What can hang from each mark
J: K
F: L
N: F L T
D: R
L: N
T: D K N
R: D J K M
M: R
S: E G W
P: G
K: D G R
W: E
E: S W

Known rows, with every way that one mark hangs from another
J[K[D[R] G]]: 13,29,8,4,7,23,-11,15,3,38,-24,8,-5,-20,8,39,4,0,14,15,-6,12,-61,12,-9,5,-12,12,26,-18,-2,-6,46,-45,27,18,-13,29,19
L[N[F T[K[D]]]]: 18,38,11,11,3,16,-7,17,5,23,6,-15,6,-40,17,22,3,54,32,3,-6,11,-48,6,35,10,-10,-7,50,-11,-11,0,18,-12,36,-8,-7,41,18
S[E G W]: 5,35,-26,-5,5,16,-45,20,-6,34,-32,-25,-6,-57,6,13,3,23,-10,4,-10,-19,-59,8,-9,16,-8,-17,33,-13,-25,11,28,-30,8,24,-10,-59,19
R[K[D]]: 5,19,5,3,5,22,-19,14,-8,34,-17,-10,-10,-32,11,26,10,17,21,23,-9,2,-46,2,9,11,-16,-19,33,-14,-15,-7,12,-30,12,0,-6,25,25
J[K[D G R[M]]]: 19,42,7,7,0,16,-7,3,3,40,-21,1,-19,-9,8,48,7,31,15,7,-5,18,-60,14,-15,0,-6,3,29,-16,-13,-19,33,-65,4,17,-4,4,13
T[N]: 20,-1,11,-3,11,20,-21,15,-3,23,-4,-1,-12,-28,18,21,7,14,3,0,-5,1,-56,-2,20,25,-8,3,46,-11,-10,-8,53,-7,-8,-10,-2,6,29
J[K[D]]: 11,12,9,4,3,22,-16,19,-4,33,-20,3,-5,-13,19,25,4,12,7,5,-7,7,-52,4,7,12,-9,-1,35,-23,-6,-12,43,-43,16,8,-7,9,17
K[D G R[M]]: 23,53,0,10,-2,14,-13,0,2,44,-12,-6,-21,-24,-5,47,11,42,15,8,-7,12,-58,7,-4,-9,-14,-5,25,-5,-25,-31,13,-53,0,18,8,14,13
K[D[R[M]] G]: 15,51,4,11,5,17,-13,12,0,45,-23,-2,-8,-42,-13,40,4,12,11,14,-6,2,-59,-4,-2,-12,-20,-2,19,-8,-11,-29,12,-40,31,16,-2,31,18
J[K]: 12,-4,14,-9,7,22,-19,20,-2,25,-16,5,-9,-12,22,24,4,6,2,-2,-7,6,-52,9,4,21,-3,0,35,-23,-7,7,53,-33,3,0,-10,-4,20
N[L]: 13,-2,7,-7,8,21,-24,34,2,17,-7,-20,-15,-23,13,12,20,20,14,-18,-13,-7,-51,2,23,15,-16,-2,28,-15,-5,-9,49,-5,2,-5,0,22,14
N[F]: 14,7,19,-10,6,18,-29,20,-3,27,-11,-6,-5,-19,17,14,8,32,14,-5,-4,0,-46,11,19,21,-11,2,43,-12,-22,-2,36,-32,7,-5,11,-25,26
W[E]: 16,-8,-1,-11,2,23,-30,42,-10,30,-3,-9,-9,-33,4,13,12,0,5,1,-7,-8,-42,-2,27,24,-9,-5,24,-16,-14,15,36,2,-38,-5,-4,-8,25
S[W[E]]: 13,10,-11,-6,-1,21,-36,26,-14,31,-3,-11,-10,-42,13,5,9,3,-8,6,-3,-12,-53,-12,16,19,-12,-5,27,-14,-19,11,21,-1,-16,7,-7,-35,22
P[G]: 13,9,6,-11,10,24,-17,25,9,22,-8,6,-12,-42,14,25,10,-3,-3,-8,-9,-16,-50,3,17,13,-8,-1,37,-17,-13,5,60,-32,-7,-17,-11,-24,13
F[L[N[T[D]]]]: 21,24,10,24,10,19,-17,1,1,5,-2,-5,-9,-42,10,3,1,46,18,-26,-8,-8,-53,15,35,18,8,-21,36,-11,-20,-12,18,3,-22,-9,2,48,18
L[N[T[K[R[J]]]]]: 21,27,8,6,5,15,-10,7,12,24,13,-13,-2,-38,18,30,8,40,27,-3,-5,15,-54,11,32,10,-1,-15,43,-7,-12,8,28,-8,1,-4,-15,53,12
L[N[T]]: 18,9,16,11,8,20,-11,14,-3,18,4,-14,-1,-39,19,22,4,36,14,-9,-10,3,-48,-2,31,10,-12,-19,47,-10,-15,8,26,7,23,-11,-9,52,10
S[E]: 11,13,2,-5,4,16,-30,29,-5,31,-19,-12,3,-40,10,15,7,28,6,3,-13,-12,-47,-2,11,19,-9,-15,28,-11,-17,9,45,-22,-8,1,3,-10,23
F[L[N[T[K[G]]]]]: 26,29,0,15,7,21,-9,8,7,6,2,0,-5,-46,7,16,2,40,27,-22,-7,-3,-53,14,33,13,4,-18,28,-13,-18,8,28,-8,-14,-10,-12,56,23
K[G R]: 24,21,6,-12,7,20,-23,8,6,30,1,-1,-20,-22,9,41,14,25,16,-2,-9,11,-56,25,1,10,-10,-4,31,-4,-24,8,52,-31,-21,11,5,16,18
F[L[N[T]]]: 23,11,8,26,8,21,-13,10,-3,7,2,-3,-7,-38,14,9,2,42,18,-27,-7,-9,-50,4,38,18,0,-19,36,-14,-20,-4,22,-2,-17,-12,-2,47,17
N[F L T[D]]: 13,40,30,-3,11,10,-23,19,18,14,2,-33,-14,-30,12,3,14,70,29,-23,-11,2,-54,25,20,19,-3,11,49,-6,-6,-31,26,-5,-19,-5,10,25,10
N[F T[K]]: 18,35,20,-10,7,12,-15,23,15,23,11,-9,-3,-35,13,19,3,52,27,-3,-6,11,-46,11,26,22,-1,6,47,-10,-10,-1,22,-28,-20,-9,-1,9,24
M[R]: 17,17,7,-4,16,22,-24,21,-6,29,-10,-5,-14,-30,10,26,14,-1,11,9,-4,4,-51,-1,16,16,0,10,24,-14,-23,-11,37,-15,0,3,5,-6,25
K[G]: 19,11,4,-15,6,22,-24,11,3,24,-16,-1,-7,-32,4,29,8,9,10,-6,-10,0,-51,14,4,6,-16,-7,25,-10,-22,14,51,-23,1,0,-9,19,24
F[L[N[T[K[D G]]]]]: 26,39,-4,23,4,20,-7,6,5,11,-2,-2,-2,-44,5,17,3,45,29,-18,-8,-2,-53,11,33,8,-1,-15,28,-14,-17,-4,21,-12,-7,-6,-10,62,21
F[L]: 20,5,4,11,8,23,-26,14,-6,13,-9,7,-12,-30,8,6,6,23,8,-24,-6,-14,-49,9,29,23,2,-12,25,-17,-22,-10,32,-19,-36,-6,9,8,26
F[L[N]]: 21,4,1,20,7,24,-19,11,-9,8,-8,1,-7,-34,12,7,5,29,14,-23,-6,-12,-50,7,36,19,-1,-22,30,-16,-23,2,33,-9,-1,-11,2,29,22
J[K[D[R]]]: 9,20,13,10,9,22,-13,23,-4,38,-19,7,-6,-19,14,31,2,4,7,11,-5,9,-58,2,4,14,-7,7,34,-21,3,-17,36,-39,24,16,-5,20,17
E[S[G] W]: 3,40,-4,-31,17,20,-35,28,8,25,-10,-25,-7,-44,6,24,-4,38,3,6,-7,0,-52,25,7,15,-13,-8,44,-17,-12,25,2,-37,20,14,-38,-64,12
D[R[J[K[G]]]]: 13,20,16,-3,12,19,-20,9,10,41,-19,3,-4,-22,8,37,7,-10,14,7,1,12,-66,17,-1,10,-7,13,24,-14,-4,0,46,-42,-1,13,-15,20,21
R[D M]: 14,34,9,-13,-2,15,-13,5,-13,35,-22,-19,-18,-42,-9,24,4,33,-10,-3,3,-1,-44,-26,14,-4,-5,-22,24,-14,-20,-42,1,-16,0,-11,6,-21,15
S[E[W] G]: 5,30,-21,-11,10,15,-43,35,8,29,-30,-27,2,-46,-7,18,1,37,0,-4,-14,-9,-54,26,-4,14,-11,-13,38,-11,-19,16,26,-40,12,18,-20,-61,21

Rows
22,41,15,3,8,14,-15,19,14,13,9,-3,-6,-36,10,10,1,61,33,-18,-4,2,-48,18,34,27,10,4,42,-13,-13,-9,17,-31,-47,-12,3,8,28 : N[F[L] T[K]]
20,33,18,3,14,13,-31,-4,7,12,-13,-1,-19,-33,13,0,4,46,14,-11,-1,-3,-63,29,19,35,13,11,49,-7,-19,-34,40,-11,-29,-8,15,-9,38 : T[D N[F[L]]]
18,30,4,14,4,18,-6,16,5,21,7,-12,4,-47,15,23,4,38,23,2,-9,8,-49,-3,34,5,-8,-19,42,-11,-8,1,20,1,32,-6,-13,63,13 : L[N[T[K[D]]]]
13,43,24,0,19,9,-29,3,21,27,-13,-21,-16,-31,10,10,17,32,23,0,1,6,-77,27,12,26,1,33,46,-4,2,-43,46,-8,-6,5,5,20,27 : T[D[R[J]] N[F L]]
11,29,9,-4,14,19,-25,5,1,37,-21,-15,-12,-27,11,33,20,-4,29,24,2,12,-55,12,4,15,-2,5,20,-12,-27,-9,25,-34,-18,2,-12,1,31 : M[R[J K]]
15,28,11,11,1,15,-11,10,-2,40,-14,1,-20,-7,15,40,6,34,8,8,-5,15,-57,6,-2,9,-1,-1,36,-19,-8,-30,23,-60,2,15,3,-8,11 : J[K[D R[M]]]
9,15,-27,-12,4,22,-45,27,-10,32,-20,-19,-17,-50,1,12,6,-3,-11,1,-5,-15,-55,8,7,19,-9,-8,31,-18,-23,12,19,-11,-16,21,-15,-57,20 : S[G W[E]]
11,37,1,0,1,18,-21,-8,7,43,-30,-17,-2,-26,7,37,16,9,35,20,-2,12,-55,22,-4,-3,-25,-13,21,-8,-24,-3,22,-54,-9,5,-24,35,25 : R[J K[D G]]
17,17,22,10,6,17,-12,14,-2,20,4,-17,2,-31,22,19,4,53,24,-8,-7,6,-47,5,32,14,-11,-9,55,-9,-18,9,24,-7,29,-12,-5,30,14 : L[N[F T]]
9,45,27,-2,20,10,-29,-11,15,33,-18,-11,-15,-35,11,19,8,24,25,24,4,13,-72,31,2,31,5,20,51,-3,-7,-26,30,-25,-10,3,1,8,40 : T[D[R[J K]] N[F]]
16,23,10,-2,13,19,-23,8,4,37,-22,-6,-9,-16,17,32,16,-6,17,9,4,15,-59,13,5,14,3,19,22,-18,-21,-13,46,-41,-11,8,-11,-13,24 : M[R[J[K]]]
11,35,5,-27,3,23,-14,0,-8,31,-25,-18,-14,-41,-2,36,11,19,18,19,-1,10,-46,4,-2,4,-13,-22,23,-11,-21,2,25,-10,-1,-7,-13,23,26 : R[D K[G]]
19,58,18,1,10,10,-21,5,22,9,5,-5,-11,-45,5,0,-2,69,30,-19,-6,3,-53,34,29,27,21,2,41,-9,-15,-26,11,-22,-54,-7,10,14,29 : N[F[L] T[D K]]
20,18,-3,-13,11,18,-14,31,18,14,6,-9,-15,-39,14,18,17,19,22,2,-9,6,-62,3,28,26,-1,16,34,-15,9,-5,67,0,-3,-13,-11,25,32 : T[K N[L]]
20,27,12,-9,4,16,-11,5,6,33,-15,5,-23,-8,10,47,7,25,10,1,-6,19,-59,18,-16,8,1,3,29,-15,-15,2,47,-59,-9,8,-6,-10,18 : J[K[G R[M]]]
10,17,-7,-30,8,22,-33,44,-9,33,-12,-19,-15,-44,2,19,6,8,8,14,-7,-8,-40,8,23,28,-6,-7,27,-22,-11,34,22,-8,-38,5,-22,-33,17 : W[E[S[G]]]
10,29,8,18,6,18,-22,12,-2,47,-15,-7,1,-31,4,26,8,6,12,10,-1,2,-58,-1,18,2,-17,1,28,-10,-7,-34,16,-31,12,18,1,31,15 : K[D[R[J]]]
23,21,3,20,8,20,-11,12,3,6,4,0,-5,-44,11,11,2,41,23,-22,-7,-5,-51,9,41,19,6,-20,32,-15,-14,2,24,-5,-19,-13,-7,50,23 : F[L[N[T[K]]]]
5,36,7,10,1,15,-13,8,-7,40,-26,-15,-16,-34,-1,32,7,28,17,25,-7,2,-47,-13,1,0,-12,-24,26,-14,-19,-26,-14,-49,17,-4,-3,3,25 : R[K[D] M]
3,40,-8,-27,12,20,-34,17,-7,29,-14,-19,-18,-51,17,21,-2,20,-3,16,-4,-8,-54,7,6,17,-8,-13,38,-20,-16,22,9,-24,6,15,-24,-51,11 : E[S[G W]]
20,28,10,-10,1,15,-24,-5,0,41,-5,-18,-17,-20,10,32,16,33,8,-6,7,15,-55,11,17,11,-3,-9,33,-6,-23,-27,30,-21,-45,9,9,0,10 : K[R[D J]]
19,48,8,-15,8,20,-16,-4,1,40,-31,-14,-10,-22,5,38,16,0,15,8,12,20,-58,7,-1,3,0,14,15,-17,-22,-25,46,-29,-13,7,-15,-9,20 : M[R[D J[K[G]]]]
15,56,3,12,2,14,-15,0,6,51,-28,-7,-4,-37,-12,42,7,10,16,13,0,6,-63,1,-2,-15,-22,3,15,-8,-14,-35,11,-52,17,18,-8,31,18 : K[D[R[J M]] G]
15,52,-4,-27,9,17,-28,1,26,18,-14,1,-12,-54,-3,15,5,15,10,5,-12,7,-58,36,3,9,9,-9,19,-6,-15,2,42,-16,-7,5,-4,26,34 : T[D K[G]]
9,14,18,1,13,18,-23,14,5,40,-16,2,-3,-20,12,33,7,-7,10,7,1,10,-64,10,6,16,-3,12,29,-16,-1,-7,41,-38,-2,12,-10,14,20 : D[R[J[K]]]
24,10,14,5,11,18,-23,13,-3,17,-5,1,-12,-20,18,12,6,39,18,-10,1,-3,-56,10,27,35,-2,16,50,-13,-16,-15,49,-22,-21,-15,7,-12,37 : T[N[F[L]]]
13,37,9,6,5,19,-8,13,1,41,-29,6,-8,-21,2,43,2,6,11,13,-5,12,-61,4,-12,-2,-12,7,23,-19,-3,-17,32,-54,30,16,-14,17,18 : J[K[D[R[M]] G]]
26,29,2,-4,11,17,-19,18,13,14,1,7,-10,-33,14,13,5,36,26,0,1,5,-59,14,31,35,9,17,42,-15,-8,-6,50,-27,-22,-16,-1,-7,46 : T[K N[F[L]]]
11,61,24,-6,15,9,-16,27,31,17,9,-26,-13,-47,4,8,12,58,36,-5,-10,9,-62,25,23,22,8,20,43,-7,10,-29,22,-3,-11,2,5,39,17 : N[F L T[D[R] K]]
16,34,9,2,9,16,-14,5,12,13,6,-12,-3,-54,12,14,1,40,16,-3,-11,8,-53,14,30,10,6,-19,42,-7,-10,3,21,10,17,-7,-8,58,16 : L[N[T[D K]]]
29,61,-10,-1,3,13,-7,3,18,36,1,1,-19,-38,0,47,9,37,23,21,-3,20,-66,7,6,6,0,10,32,-6,-7,-25,36,-39,-5,7,-7,17,32 : T[K[D G R[M]] N]
23,39,-1,5,2,20,-17,6,3,40,-6,-3,-15,-21,5,42,13,33,20,8,-7,12,-57,20,2,-2,-16,-1,30,-4,-22,-18,35,-36,-5,23,6,29,13 : K[D G R]
18,44,26,9,11,11,-24,0,11,12,-1,-9,-12,-35,8,-1,0,70,23,-26,-5,-3,-52,29,24,26,12,1,48,-7,-21,-32,9,-19,-54,-7,16,8,22 : N[F[L] T[D]]
22,24,5,-16,9,16,-19,21,13,21,0,2,-8,-33,17,21,7,27,21,11,-1,11,-57,10,25,30,1,19,47,-12,-6,2,53,-23,0,-14,-2,-12,42 : T[K N[F]]
15,53,18,4,7,13,-11,24,14,33,8,-9,0,-40,8,24,1,50,30,10,-4,13,-51,6,25,16,-4,12,47,-10,0,-20,8,-28,-2,3,2,24,22 : N[F T[K[D[R]]]]
10,36,8,20,5,17,-17,18,-7,45,-14,-4,-9,-39,-5,29,3,16,4,15,-6,-2,-56,-16,12,-1,-13,-4,27,-12,-7,-42,0,-33,29,14,8,19,16 : K[D[R[M]]]
12,61,5,-19,-4,11,-12,-22,1,46,-41,-30,-15,-38,-13,42,12,27,20,14,10,14,-52,-2,-10,-11,-13,-24,12,-10,-29,-22,-3,-49,-19,-11,-21,-2,23 : R[D J K[G] M]
8,27,12,11,6,18,-10,17,-4,41,-24,4,-8,-21,8,34,0,10,4,13,-4,10,-58,-6,-1,8,-4,5,32,-22,2,-26,23,-50,28,13,-5,7,17 : J[K[D[R[M]]]]
